Each row comes from the steps of one path. Every step used is in the known rows, and no mark comes twice. Write the path behind each row, first mark first.
Known rows:
c -> p: [-18.1  23.2  -7.4  -4.4   1.7  -3.7   1.0  -3.4  -0.7  15.3   2.1  -0.6
  12.6   1.2   2.2  -1.9  -7.0  -2.7   3.2  -1.9   2.7  -0.7   3.4  -8.3
  -1.1]
r -> h: [ -2.0   5.2   3.8   7.4   2.3   1.5  12.3  -1.5  -1.1  16.2  -3.0   0.6
  -7.3   5.4  -8.5  19.1  -5.1  -5.5 -19.8   8.4  -3.7   5.1   3.0  11.6
 -12.5]
c -> d -> w: [ 38.3 -31.9   6.3  -2.7 -16.4  -9.3   9.5  -2.1   3.9  18.1   2.0  -3.2
   8.9   3.9   2.9 -12.1  -4.0   5.8   3.5  -5.2   5.9 -11.5   1.6  -6.1
   6.8]
r -> d: [ 30.6   5.9   4.6   5.3   2.2  -3.8   9.9   0.6  -1.9  16.8  -2.9   0.0
  -3.3  11.8   0.7  -2.7  -6.6   0.2 -10.7  12.6  -0.3   2.7   3.7   6.8
  13.5]
r -> p: [-29.3  -1.6   4.1  13.5   3.0   1.8   8.7  11.0  -2.3  12.1  -1.9  -0.8
  -5.6  -8.5  -9.4  -3.7  -7.1  -3.4 -18.8   7.5   2.4  -2.4   7.4   4.5
  -6.0]
x -> c -> d -> w -> p -> r -> h: [ 27.0 -16.6  12.7  31.0 -14.5 -14.8  18.3   5.8   6.0  44.4   1.7   4.5
  14.2   8.5 -11.8  -1.6 -20.8   6.6   2.9  10.2   0.1 -19.3  10.8   0.6
 -29.5]
h -> c -> p: [-12.1  10.5  -4.6  -2.4  -3.3  -8.7   3.3   8.9   3.3  43.6   4.0  -0.4
  16.5   0.7   4.5   5.0 -14.0  -0.6  -2.3 -14.5   5.2   0.3   1.6   9.7
   2.1]
r -> h -> c -> p -> w -> x: [-10.5  20.7  -2.2 -10.6   3.5  -4.6  17.9  -0.7   1.4  58.3  -4.1   1.3
  11.8   4.8  -0.9  20.8 -17.3  -6.2 -24.5 -15.1   6.1   4.8   5.8  13.7
  -7.6]
h -> r -> d: [ 32.3  10.1  11.6  -1.6  -7.2  -8.1  13.2  -7.2   2.6  36.2  -7.4  -0.9
  -0.6   9.5  -1.9   3.2  -6.2   7.5 -13.3  30.9  -8.9  -0.2  12.1  -8.0
  12.6]
h -> r: [  7.6   5.5   7.6  -5.9  -9.4  -4.8   5.9  -7.9   4.4  22.4  -4.9  -1.0
   1.7   0.5  -2.6   6.1  -0.7   7.4  -4.7  21.0  -8.4  -2.4   9.6 -13.7
   2.1]
d -> w: [ 17.3  -0.9   1.8   0.1 -29.2 -10.2   9.7   1.8   4.6  -1.0   1.2  -2.4
  -0.2  10.5   1.1 -13.7   4.2  -0.2   1.0  -8.1   5.2   0.8   1.7  -0.7
  -0.4]
p -> r -> d -> w: [ 28.2  14.1  12.8   1.0 -11.5  -8.3  23.3   5.8   2.2  27.6  -1.6  -2.2
  -1.8  14.4   2.4 -12.0  -2.2   6.8 -12.2  26.6   0.8   3.9   7.3  -5.4
   6.2]
r -> d -> w: [ 44.3   5.8   6.2   5.7 -20.8 -11.9  17.4   2.4   2.1  16.2  -1.5  -2.2
  -3.3  19.9   2.1 -13.9  -3.4  -0.1  -9.9   6.2   3.9   3.5   5.1   6.9
  13.3]
d -> c: [  8.9 -10.1   4.6   1.0  -8.8 -10.8  -6.0   2.6   0.0  -3.8   5.7  -0.7
  -1.6   1.8  -2.0  -0.4 -10.3  -2.0  -1.0  -4.4   5.0  -0.1   0.5  -0.3
  -8.8]
h -> r -> p -> w -> d: [ -8.1  14.3  11.7   1.1  -1.2  -1.5  22.7  -6.5   0.1  39.5  -8.7   2.4
   2.4 -10.0  -6.4  -4.4  -8.2   6.3 -25.0  13.3  -1.1  -4.0  20.7 -12.3
  11.7]
p -> c -> d -> w -> h: [ 26.5 -20.7   3.8  -6.2  -9.1 -10.3  11.1 -13.2   3.0  38.8  -1.6  -6.8
  19.9   1.3   5.6  -9.3 -13.4   4.0  -5.1 -21.6  16.6  -7.9   6.2  20.8
 -11.7]
x -> c -> d -> w -> h -> r: [ 41.0 -20.7   7.5  19.1 -23.7 -18.2  11.8   0.3  11.1  39.1  -1.8   2.9
  20.3   3.9  -8.7  -1.7 -17.5   9.2  12.9   5.9   2.6 -22.2  14.0  -4.5
 -24.3]
x -> c -> p: [-10.7  18.1  -2.9  18.2  -6.0  -6.8  -4.8   6.0   5.4  24.8   3.1   3.8
  15.6   1.0  -6.4   1.2 -16.3   0.0  14.5  -0.5   3.1 -11.6   8.4  -4.4
 -17.9]
d -> w -> x: [ 23.1   1.7  -2.2 -20.6 -28.4  -9.2   8.3  -1.1   2.3  -0.3  -5.7  -3.4
   6.1  11.6   2.1 -13.1   0.5  -1.8   3.8 -11.1   7.4  -1.0  -0.7  -1.3
  -3.8]
h -> r -> d -> w -> x: [ 46.5  10.9  10.4 -14.7 -25.0 -14.0  18.8  -7.5   4.0  36.0 -10.4  -3.0
   3.4  17.0  -0.3  -4.4  -6.2   6.2 -11.2  23.5  -4.2  -1.1  11.7  -9.0
  10.1]
x -> c: [  3.8  -0.5   3.1  22.3  -7.7  -4.0  -6.0   8.4   6.3  12.7   1.5   4.1
   5.4  -0.1  -7.9   2.6 -10.9   2.1  12.0   1.3   0.3 -11.0   5.6   2.9
 -17.6]
r -> d -> c -> x: [ 40.0  -4.6  -0.2   8.1   6.7 -13.2   1.3   0.5  -2.3  24.2   2.6  -4.9
   3.0  11.2  -0.1  -1.1 -18.0  -7.1 -10.9   7.3   4.2  -4.2  10.1  -1.9
   8.2]
r -> h -> c -> d: [ 15.4 -20.8   8.1   6.4   2.7  -4.0  15.4   4.9   1.8  53.6   0.0   0.0
   3.4   2.2  -5.2  23.6 -17.5  -0.6 -21.5  -0.9  -0.5  -2.2   2.3  20.4
  -5.6]

Which path is each row?
[-15.3   6.1   7.2   9.7   5.7  -1.0  18.1   2.3  -5.2  20.0  -1.3   3.8
   0.2 -12.2  -5.7 -13.7 -14.4  -2.2 -25.7 -12.0  11.8  -2.4  14.4   2.1
   7.4] : r -> p -> w -> d -> c
[ 12.5   1.3  -1.0  14.1 -24.5 -17.1  17.6  -1.4   0.1   0.2   0.8   1.5
   7.8  15.8  -2.5 -20.4  -2.2  -1.0   1.4 -11.3   2.0  -3.0   3.2   2.2
 -14.3] : d -> w -> p
[ 24.4 -21.5   8.9   6.5 -12.0  -9.2  20.7   5.9   4.7  52.8   0.7  -1.3
   3.5   7.5  -4.8  16.6 -15.2  -0.6 -20.9  -4.9   2.0  -1.8   2.7  20.9
  -5.9] : r -> h -> c -> d -> w
[-13.1   3.4   0.3  11.1  14.2  -1.9  15.1   0.8  -6.1  28.0  -1.6   0.2
   5.8 -13.4  -5.3 -11.5 -16.9  -6.8 -25.2 -13.0  12.5  -7.2  18.9  -5.0
   8.4] : r -> p -> w -> d -> c -> x
[ -6.1   8.6  11.6   3.2   3.5  -1.1  21.2   9.9   2.1  47.8  -0.5   0.0
  -0.6   2.2  -3.9  18.9  -9.6   3.7 -22.9  20.3  -3.8   5.7   4.8   9.0
 -12.0] : p -> r -> h -> c
[ -7.8 -17.5   6.3   8.9  -4.2  -7.3  18.5  -0.1   0.1  43.5  -3.6  -6.1
  11.9  -7.3  -5.5 -11.2 -18.4  -0.4 -22.7 -10.3  16.2  -9.3  12.9  22.3
 -18.1] : r -> p -> c -> d -> w -> h
[ 12.5 -13.0  -5.8   3.2   4.5 -11.8 -10.4  -0.3  -0.6   8.8   6.4  -6.2
   7.5   0.0  -0.8   2.7 -14.0  -9.0  -0.1  -6.2   6.0  -8.0   8.1 -10.8
  -6.8] : d -> c -> x
[  5.8  -7.7  14.1   1.7   6.9  -2.0  22.3   7.7   2.0  57.7   0.3  -0.4
   3.7   0.0  -3.1  18.3 -13.7   6.3 -21.7  21.0  -2.9  -0.6   4.9   5.8
  -8.5] : p -> r -> h -> c -> d
[-29.2   9.4  -2.0  11.6  10.2  -2.9  23.3   1.2  -0.5  22.7  -5.2   3.2
   5.7 -10.5  -7.0  -5.5  -7.8  -3.0 -26.7 -10.6  11.7  -2.2  14.1   4.1
 -14.8] : r -> p -> w -> h
[  2.6  -3.6  -3.6  10.0   8.9  -4.3  10.4   5.1   1.6  51.7  -0.4  -4.3
   5.4   3.4  -6.1  26.6 -15.8  -9.8 -22.3  -3.2  -0.9  -0.5   7.9  15.9
  -8.8] : r -> h -> c -> x
[-13.8  25.5  -3.2  15.2  -1.9  -6.9  -0.4   0.8   7.0  33.0   3.3   5.4
  17.1  -1.0  -1.7  -2.0 -14.1   1.2   8.2 -13.3   8.6 -10.7  11.6  -9.1
 -11.8] : x -> c -> p -> w
[ 15.5  13.9  -4.0  -9.1 -32.2 -13.3   5.2   2.6   5.5  15.5  -3.7  -1.0
  16.5  12.0  -1.4 -12.5 -10.1  -1.8  13.4 -11.6   9.2  -8.8   4.2  -4.0
 -15.4] : d -> w -> x -> c -> p
[ 15.5  -3.1  -0.2 -13.4   6.5  -1.9   2.9  -7.8   3.9  31.5  -5.9   4.1
  17.4  -4.1   3.5  -4.4 -11.4   4.7   1.9 -21.3  12.1 -13.7   5.9 -10.9
  -1.3] : p -> w -> x -> c -> d
[  8.2   3.0   0.8   9.7 -23.5 -16.3  15.3  -6.9   0.3  15.4   0.2  -2.6
  11.5  14.5   0.7 -21.8  -6.2  -0.7  -3.7 -21.6   8.7  -1.1   4.8  16.4
 -17.0] : d -> w -> p -> c
[-13.2  12.7  10.0  -0.3  -6.2  -5.0  13.1  -2.1   5.3  46.8  -9.9   1.7
   6.2  -7.9  -9.5   0.7 -11.6   5.7 -18.4  12.6   0.6 -10.5  20.0 -13.8
  -7.3] : h -> r -> p -> w -> x -> c
[  4.9  34.4   2.6  -3.9  -7.2 -10.3  20.4   1.6   0.9  37.7   0.7  -2.4
  11.2  12.6   4.7 -11.6  -9.1   2.7  -6.7  19.3   3.7   1.9   9.1 -12.3
   4.4] : c -> p -> r -> d -> w
[-26.4   3.3  -7.9  13.8  16.3  -6.5  21.6   5.1   0.7  46.5  -3.8  -0.3
  14.6 -11.9  -4.8   0.0 -15.1  -6.5 -28.1 -18.4  14.2  -6.6  18.7   6.1
 -12.1] : r -> p -> w -> h -> c -> x
[ 30.1 -32.5   4.7   7.8 -15.4 -17.2  15.3   7.3   4.5  47.1   4.1   0.1
  18.4   6.1   2.1  -8.0 -16.1   5.3  -1.3 -18.8   5.6 -11.0   1.0  14.1
  -0.9] : h -> c -> d -> w -> p
[ 23.0 -25.4   6.9  19.5  -2.1  -4.8  -4.5   5.3   6.1  28.2   2.4   3.6
  12.4  -3.4  -6.3   1.7 -17.0   6.5  14.0   2.5   1.7 -21.1   6.3  -2.1
 -11.6] : x -> c -> d
[ 41.6  19.2   1.2  -2.1 -22.5 -14.7  13.7   2.4   2.5  31.6  -5.5  -1.1
  11.0  21.4  -0.4 -13.2 -15.5  -1.8   0.6   2.9   7.0  -4.0   7.3   3.0
   1.2] : r -> d -> w -> x -> c -> p
[  5.7 -11.1  -9.2   3.3   8.3  -6.8  -2.4   8.6   3.0  43.9   3.1  -5.8
  15.6  -2.1   3.2   9.6 -12.7  -5.1  -3.3 -14.4   3.8  -6.7   6.4   6.1
   4.5] : h -> c -> x
[ 26.9  19.5   0.9 -12.7   1.4 -13.6   8.5  -5.3  -2.5  31.3  -1.3  -0.1
   9.7  12.6   5.0  -7.3 -19.8  -3.5 -13.3  -4.3  11.7   1.0   7.3  -3.2
   9.1] : r -> d -> c -> p -> w -> x
